Every row comes from one small tree of marks. The marks that hang from a mark follow it in brackets, in the order of their numbers. Every link used is in the known rows. Which tree was each row made from?
Known rows
J_824{J_535 J_897{J_423}}: 2.43  -0.01  -1.49  2.29  -0.41  2.86  1.46  0.78  -0.54  0.51  -1.37  -1.26  1.65  -0.81  -0.10  -1.58  2.59  -2.35  0.40  -2.30  2.13  -3.40  0.83  -1.46  2.67  0.51  -0.03  2.17  -0.13  -0.16  1.67  2.24
J_423{J_897{J_824{J_381{J_469}}}}: 0.94  0.20  -1.64  1.55  0.97  3.31  -0.24  -0.93  -0.31  -0.85  -0.69  -0.15  1.49  -0.47  1.67  0.03  1.94  -1.13  -0.12  -0.53  0.10  -0.88  -0.06  -1.11  0.47  0.14  -3.17  1.53  -0.33  1.32  -0.73  1.95
J_897{J_423}: -1.10  0.02  -0.90  0.07  0.72  1.40  0.09  1.04  -0.46  0.59  -0.15  -0.20  0.65  -0.67  -0.41  -1.49  -0.74  -1.00  -0.43  0.10  0.32  -1.57  1.25  0.13  0.55  -0.66  -0.57  1.26  0.64  0.90  0.73  -0.30
J_469{J_423}: -1.13  0.03  -0.32  0.23  0.13  0.42  0.74  0.33  0.28  0.86  1.14  0.40  0.45  -0.50  1.28  -1.33  -1.06  0.32  1.12  0.70  1.50  -0.88  0.85  -0.06  -0.45  -1.44  0.59  -0.67  -0.76  0.29  -1.50  -0.51
J_824{J_381 J_535}: 2.06  -0.14  -1.15  0.58  -1.68  0.21  1.37  0.55  0.17  0.02  -2.40  -0.93  1.41  0.20  0.01  -0.40  3.19  -2.31  0.77  -2.46  2.03  -2.21  -0.46  -0.01  2.42  1.74  -2.96  0.75  -0.79  -1.37  0.76  2.66
J_423{J_897{J_824{J_381{J_469{J_113} J_839} J_535}}}: 0.79  -0.49  -1.79  2.29  0.46  3.17  0.14  -1.32  -0.20  -0.28  -1.06  1.25  1.72  -0.83  1.85  -0.02  2.62  -2.63  0.90  -1.22  0.50  -1.23  -0.61  -1.98  1.14  1.33  -3.62  1.62  0.03  1.92  -1.10  3.43
J_897{J_423 J_824}: -1.31  0.37  -1.22  -0.15  1.09  2.67  0.25  1.27  -1.23  0.65  -0.94  -0.36  0.95  -0.87  0.32  -1.64  -1.19  -0.87  -0.83  0.62  -0.06  -2.10  0.77  0.73  0.50  -0.68  -1.28  2.02  -0.11  2.70  -0.42  -0.26
J_113{J_469{J_381{J_839} J_423{J_897{J_824{J_535}}}}}: -0.94  -0.19  -3.42  2.18  2.12  2.42  0.69  -0.44  0.77  0.30  1.51  0.20  2.52  -0.86  2.25  -0.49  -0.43  -1.93  2.84  2.07  2.18  -0.67  0.13  -0.72  0.37  -0.49  1.96  1.30  0.58  1.65  -1.77  1.07
J_535{J_824{J_897}}: 1.73  0.56  0.32  0.98  -0.46  1.66  1.04  -0.14  0.23  -0.28  0.35  -0.63  0.98  1.46  1.50  -0.87  1.42  -0.38  0.32  -1.77  0.10  -0.13  0.05  -1.67  -0.58  0.44  -0.26  1.33  -2.68  1.09  0.38  0.46
J_897{J_423 J_824{J_381{J_469 J_839} J_535}}: -0.05  0.27  -1.90  1.28  -0.22  3.26  1.94  1.19  -0.58  0.36  -2.53  0.44  1.65  -0.22  0.83  -1.93  2.05  -3.34  -0.17  -1.97  1.32  -1.83  1.11  0.23  2.05  1.63  -5.30  3.08  0.66  2.15  0.03  4.21
J_216{J_839}: 0.07  -0.52  -0.25  0.04  0.16  -0.33  -0.24  -0.50  -0.14  -0.59  -0.44  0.13  0.35  -0.04  -1.84  -0.52  -0.01  -0.79  0.52  -0.01  -1.07  -0.62  0.96  -0.18  0.91  -0.62  -0.55  0.12  2.26  1.40  0.69  0.46
J_469{J_381{J_824 J_839}}: -0.89  -0.13  -0.44  1.06  -0.29  0.68  0.10  -0.56  0.56  0.37  0.31  1.70  1.14  0.28  1.34  -0.85  -0.42  -1.03  1.14  0.38  -0.18  1.43  0.79  1.31  -0.63  -0.19  -1.79  -0.34  -0.59  1.78  -0.49  1.88
J_824{J_897}: 2.66  -0.06  -0.20  1.84  -0.10  1.81  0.45  -0.19  -0.24  -0.02  0.39  -0.45  0.93  -0.23  0.16  -0.21  1.63  -0.19  0.33  -0.36  0.87  -1.28  0.12  -0.82  0.75  0.17  0.59  0.78  -0.43  -0.43  0.91  1.24
J_381{J_839}: -0.13  -0.11  0.94  0.66  0.32  0.22  0.64  -0.53  0.46  0.16  0.15  1.21  0.05  -0.19  0.30  0.91  0.29  -0.81  0.10  0.51  -1.05  0.71  -0.07  -0.63  -0.36  1.59  -1.14  0.25  1.60  0.95  -0.31  1.64
J_381{J_824{J_897{J_423}} J_839}: 0.93  0.14  1.24  2.54  0.35  3.10  1.33  -0.52  0.35  0.18  0.11  1.50  1.50  0.22  1.29  -1.54  1.74  -1.38  -0.76  -1.46  -0.45  -0.02  1.82  -1.55  0.13  1.22  -1.90  1.84  0.08  2.50  0.48  4.06
J_381{J_824 J_839}: -0.43  0.16  1.77  0.98  -0.02  0.82  0.96  -0.86  0.75  -0.33  -0.10  1.98  0.26  0.78  1.37  -0.35  1.01  -0.71  -0.49  -1.31  -1.24  1.85  0.85  -0.92  -0.85  1.61  -1.92  0.28  -0.12  2.07  -0.69  3.18
J_897{J_824}: -0.28  0.40  -0.49  -0.32  0.43  1.38  0.16  0.34  -0.68  0.01  -0.76  -0.05  0.25  -0.29  0.62  -0.30  -0.29  0.22  -0.21  0.44  -0.34  -0.54  -0.48  0.60  0.03  -0.18  -0.79  0.66  -0.83  1.76  -1.10  0.12
J_897{J_423 J_824{J_381{J_469}}}: -0.35  0.36  -1.66  0.60  0.28  2.99  0.87  1.28  -0.83  0.38  -1.31  0.06  1.30  -0.21  0.64  -2.37  0.74  -1.59  -0.51  -0.63  1.31  -1.43  1.62  1.03  1.13  -0.04  -4.41  2.68  -0.32  1.93  0.18  2.09
J_423{J_897{J_824{J_381}}}: 1.07  0.16  -1.45  1.20  0.95  3.18  -0.38  -0.71  -0.51  -0.72  -0.79  -0.81  1.76  -0.90  1.33  0.44  1.70  -0.92  -0.22  0.24  -0.40  -2.02  -0.59  -1.02  0.79  0.25  -2.49  1.38  -0.53  1.37  -0.72  1.11

Which tree is each row?
-1.65  -0.55  -0.28  3.20  -0.01  2.31  1.00  -1.90  0.94  0.75  0.70  4.59  0.68  0.30  3.66  -2.46  1.65  -2.22  1.52  -3.32  1.99  1.82  1.44  -3.38  -0.62  0.50  -2.55  0.34  -0.64  2.80  -2.38  5.31 -> J_381{J_469{J_113 J_423{J_897}} J_824{J_535} J_839}
-1.46  -1.08  0.33  1.89  0.04  0.13  0.03  -1.36  0.63  0.44  1.13  4.23  -0.59  0.20  1.15  -0.40  -0.09  -1.12  0.87  -0.20  0.53  2.98  0.33  -1.26  -0.96  1.37  -1.92  0.19  1.62  1.26  -1.00  3.21 -> J_381{J_469{J_113} J_839}
-1.60  0.61  0.98  2.09  -0.22  1.59  1.81  -0.80  1.24  0.32  1.00  3.53  -0.10  1.34  2.96  -2.27  0.70  -0.70  0.27  -2.28  0.86  3.45  2.47  -1.36  -1.61  0.29  -2.84  0.36  -0.28  2.23  -1.84  4.54 -> J_381{J_469{J_423} J_824 J_839}
-0.75  0.68  -1.89  1.66  0.47  2.60  0.89  -0.47  0.16  0.32  0.02  0.90  0.61  -0.29  2.49  -1.57  0.93  -1.14  0.91  -1.87  1.98  0.18  1.13  -1.52  -0.02  -1.00  -1.48  0.80  -0.44  1.24  -1.80  2.04 -> J_381{J_469{J_423{J_897{J_824{J_535}}}}}
-1.04  -0.43  -3.47  1.56  2.15  1.53  -0.14  -0.58  0.86  0.30  2.77  -0.12  2.16  -0.73  1.95  -0.72  -1.33  -0.66  2.65  2.52  2.59  -0.25  0.79  -0.41  -0.08  -2.05  3.20  0.41  0.00  0.45  -1.03  -0.69 -> J_113{J_469{J_381 J_423{J_897}}}
0.19  -0.64  0.07  4.01  -0.82  2.43  1.95  -1.30  0.79  1.26  0.80  4.55  0.75  0.76  3.35  -3.21  2.24  -2.11  1.73  -3.64  3.13  1.61  1.71  -2.92  -0.11  0.73  -1.97  0.61  -1.36  1.87  -1.67  6.35 -> J_381{J_469{J_113 J_423} J_824{J_535 J_897} J_839}
-2.31  -0.53  -0.17  1.54  -0.46  0.69  0.26  -0.91  0.52  1.17  1.83  4.25  -0.22  1.09  3.10  -3.70  -0.45  -0.10  1.13  -2.25  2.72  2.65  1.94  -1.20  -1.60  -1.74  -1.14  -0.37  -2.48  1.70  -2.13  2.64 -> J_381{J_469{J_113 J_423} J_824}
-3.02  -1.78  -1.10  1.58  -0.28  0.44  -0.30  -0.77  0.50  2.36  2.46  4.51  1.47  -0.64  3.16  -2.83  -2.47  -0.81  3.40  1.73  2.03  0.59  1.12  0.82  -1.43  -2.04  -0.40  -1.76  -1.87  2.67  -2.86  1.09 -> J_469{J_113 J_381{J_824 J_839} J_423}
-0.98  -1.68  -1.76  2.92  -0.80  1.51  0.68  -0.84  0.38  2.32  1.63  3.86  2.26  -0.82  3.15  -3.22  -0.41  -1.84  3.89  0.09  3.37  -1.04  0.91  -0.17  0.07  -1.39  -0.15  -0.98  -2.42  2.18  -2.07  2.61 -> J_469{J_113 J_381{J_824{J_535 J_897} J_839} J_423}
-1.77  -0.74  -1.14  2.74  0.69  2.35  0.57  -1.47  0.16  0.89  1.04  3.97  0.60  -0.75  2.85  -1.22  0.26  -1.88  1.96  -0.60  1.67  0.70  0.50  -2.52  -0.65  0.34  -1.95  0.46  0.75  2.62  -2.70  3.54 -> J_381{J_469{J_113 J_423{J_897{J_824{J_535}}}} J_839}
2.10  -1.34  -0.87  3.74  -0.53  2.91  1.16  -0.39  0.03  0.66  0.29  2.37  1.76  -0.21  0.94  -1.83  2.59  -2.59  0.76  -0.69  2.49  -1.07  1.86  -1.03  1.36  1.53  -4.33  2.40  0.75  0.54  1.18  5.06 -> J_824{J_381{J_469{J_113} J_839} J_897{J_423}}
2.14  0.20  -0.43  1.35  -1.05  2.51  1.46  0.60  0.11  -0.08  -0.25  -0.83  2.17  1.27  1.40  -1.74  2.12  -1.52  -0.05  -1.96  0.93  -1.82  0.79  -1.08  0.47  0.86  -2.72  2.42  -2.69  0.72  1.17  1.45 -> J_535{J_824{J_381 J_897{J_423}}}
0.92  0.54  0.33  3.61  -0.72  3.07  2.88  -0.67  1.16  0.54  -0.16  2.66  0.76  1.10  3.09  -2.76  3.13  -2.02  0.89  -4.20  2.37  1.72  2.28  -2.65  0.11  1.02  -2.57  1.19  -0.80  1.69  -1.04  6.49 -> J_381{J_469{J_423} J_824{J_535 J_897} J_839}
-2.24  -1.15  -0.13  2.06  0.20  0.35  0.62  -1.19  0.73  1.31  2.05  4.60  -0.44  -0.04  2.20  -1.57  -0.84  -0.98  1.90  0.39  1.73  2.22  1.13  -1.28  -1.44  0.17  -1.47  -0.37  0.99  1.54  -2.19  2.86 -> J_381{J_469{J_113 J_423} J_839}
1.20  0.04  -0.95  2.39  -0.78  1.79  0.96  -0.62  0.43  0.51  -0.57  1.08  1.81  0.10  1.41  -1.21  1.59  -1.99  1.69  -1.30  0.92  0.09  0.66  0.22  0.71  0.29  -1.56  0.25  -0.86  1.29  0.29  3.45 -> J_469{J_381{J_824{J_535 J_897} J_839}}
1.74  0.41  -0.33  1.88  -0.47  2.90  1.56  0.37  -0.25  0.33  -1.25  -0.06  1.48  0.24  1.05  -2.55  2.63  -1.81  -0.47  -3.96  1.51  -1.74  1.42  -1.65  1.72  0.23  -1.02  1.86  -1.99  1.10  1.05  3.30 -> J_381{J_824{J_535 J_897{J_423}}}
1.19  0.32  0.17  1.75  0.10  2.85  0.82  0.23  -0.26  0.19  -0.05  0.33  1.23  0.43  1.03  -2.39  1.45  -0.65  -0.88  -2.03  0.67  -0.83  1.94  -1.07  0.48  -0.46  -0.74  1.61  -1.67  1.37  0.83  2.36 -> J_381{J_824{J_897{J_423}}}
3.27  -0.12  -1.44  3.63  -1.16  3.48  2.60  0.48  0.31  0.28  -1.96  0.35  2.00  -0.06  0.61  -1.63  4.63  -4.05  0.56  -3.37  2.96  -2.03  1.63  -1.49  3.08  2.63  -5.00  3.12  1.02  -0.26  1.95  6.50 -> J_824{J_381{J_469 J_839} J_535 J_897{J_423}}
-2.33  -1.53  -3.13  2.31  0.79  2.51  -0.72  -1.23  -0.23  2.05  1.65  3.17  2.38  -2.36  3.21  -1.45  -1.69  -1.99  3.95  2.43  1.96  -2.08  -0.37  -0.06  -0.07  -1.71  -0.46  -0.85  -0.83  3.20  -3.40  0.75 -> J_469{J_113 J_381{J_839} J_423{J_897{J_824{J_535}}}}
1.58  -0.33  -0.64  2.01  -1.49  1.72  1.55  -0.34  0.55  0.52  1.11  1.45  1.59  1.74  2.92  -2.57  1.87  -1.17  1.37  -2.24  2.58  0.10  0.88  -1.38  -0.53  0.27  -2.77  1.23  -3.53  0.58  -0.37  2.41 -> J_535{J_824{J_381{J_469{J_113 J_423}} J_897}}
1.48  0.27  -1.86  1.22  0.52  3.16  0.19  -0.44  -0.56  -0.67  -1.72  -1.32  2.10  -0.92  1.21  0.32  2.78  -1.94  0.18  -1.14  0.12  -2.74  -0.80  -1.35  1.71  0.74  -2.65  1.59  -0.77  1.12  -0.55  1.82 -> J_423{J_897{J_824{J_381 J_535}}}
1.42  0.27  0.53  2.61  -0.34  3.11  1.94  -0.24  0.18  0.30  -1.19  1.13  1.59  0.19  1.22  -1.62  3.03  -2.55  -0.42  -3.24  0.52  -0.76  1.27  -2.12  1.33  1.94  -2.07  2.01  -0.16  2.07  0.74  5.05 -> J_381{J_824{J_535 J_897{J_423}} J_839}
0.97  -0.01  -1.06  1.53  1.01  3.15  0.08  -0.92  -0.35  -0.74  -0.76  -0.24  1.96  -0.88  1.36  0.81  1.84  -1.33  -0.15  0.61  -0.97  -1.67  -0.68  -1.08  0.53  0.94  -2.99  1.58  0.32  2.00  -0.96  2.04 -> J_423{J_897{J_824{J_381{J_839}}}}
-1.20  -1.55  -1.94  1.55  0.71  2.19  -0.74  -0.90  -0.42  1.32  1.54  2.16  1.72  -1.67  2.86  -1.74  -0.84  -0.50  2.11  1.50  1.98  -2.68  -0.38  -1.10  -0.10  -1.69  -0.74  -0.34  -2.05  2.11  -2.95  0.18 -> J_469{J_113 J_423{J_897{J_824{J_381}}}}
1.03  -0.40  -1.91  2.43  0.89  1.50  1.02  -0.49  1.10  -0.13  0.80  0.52  2.07  0.74  1.40  -0.72  1.14  -1.87  1.82  -0.14  1.91  1.10  0.56  -0.51  0.74  0.83  1.47  1.54  -0.04  0.64  0.50  2.91 -> J_113{J_469{J_381{J_824{J_535 J_897} J_839}}}
2.89  -1.17  -1.40  4.12  -1.55  2.14  2.46  -0.56  0.67  0.94  -0.37  2.17  1.76  -0.10  2.02  -1.99  4.08  -3.24  2.33  -2.59  4.27  -1.45  0.75  -1.86  2.09  1.93  -3.53  1.26  -0.50  -0.55  -0.10  6.24 -> J_824{J_381{J_469{J_113 J_423} J_839} J_535 J_897}
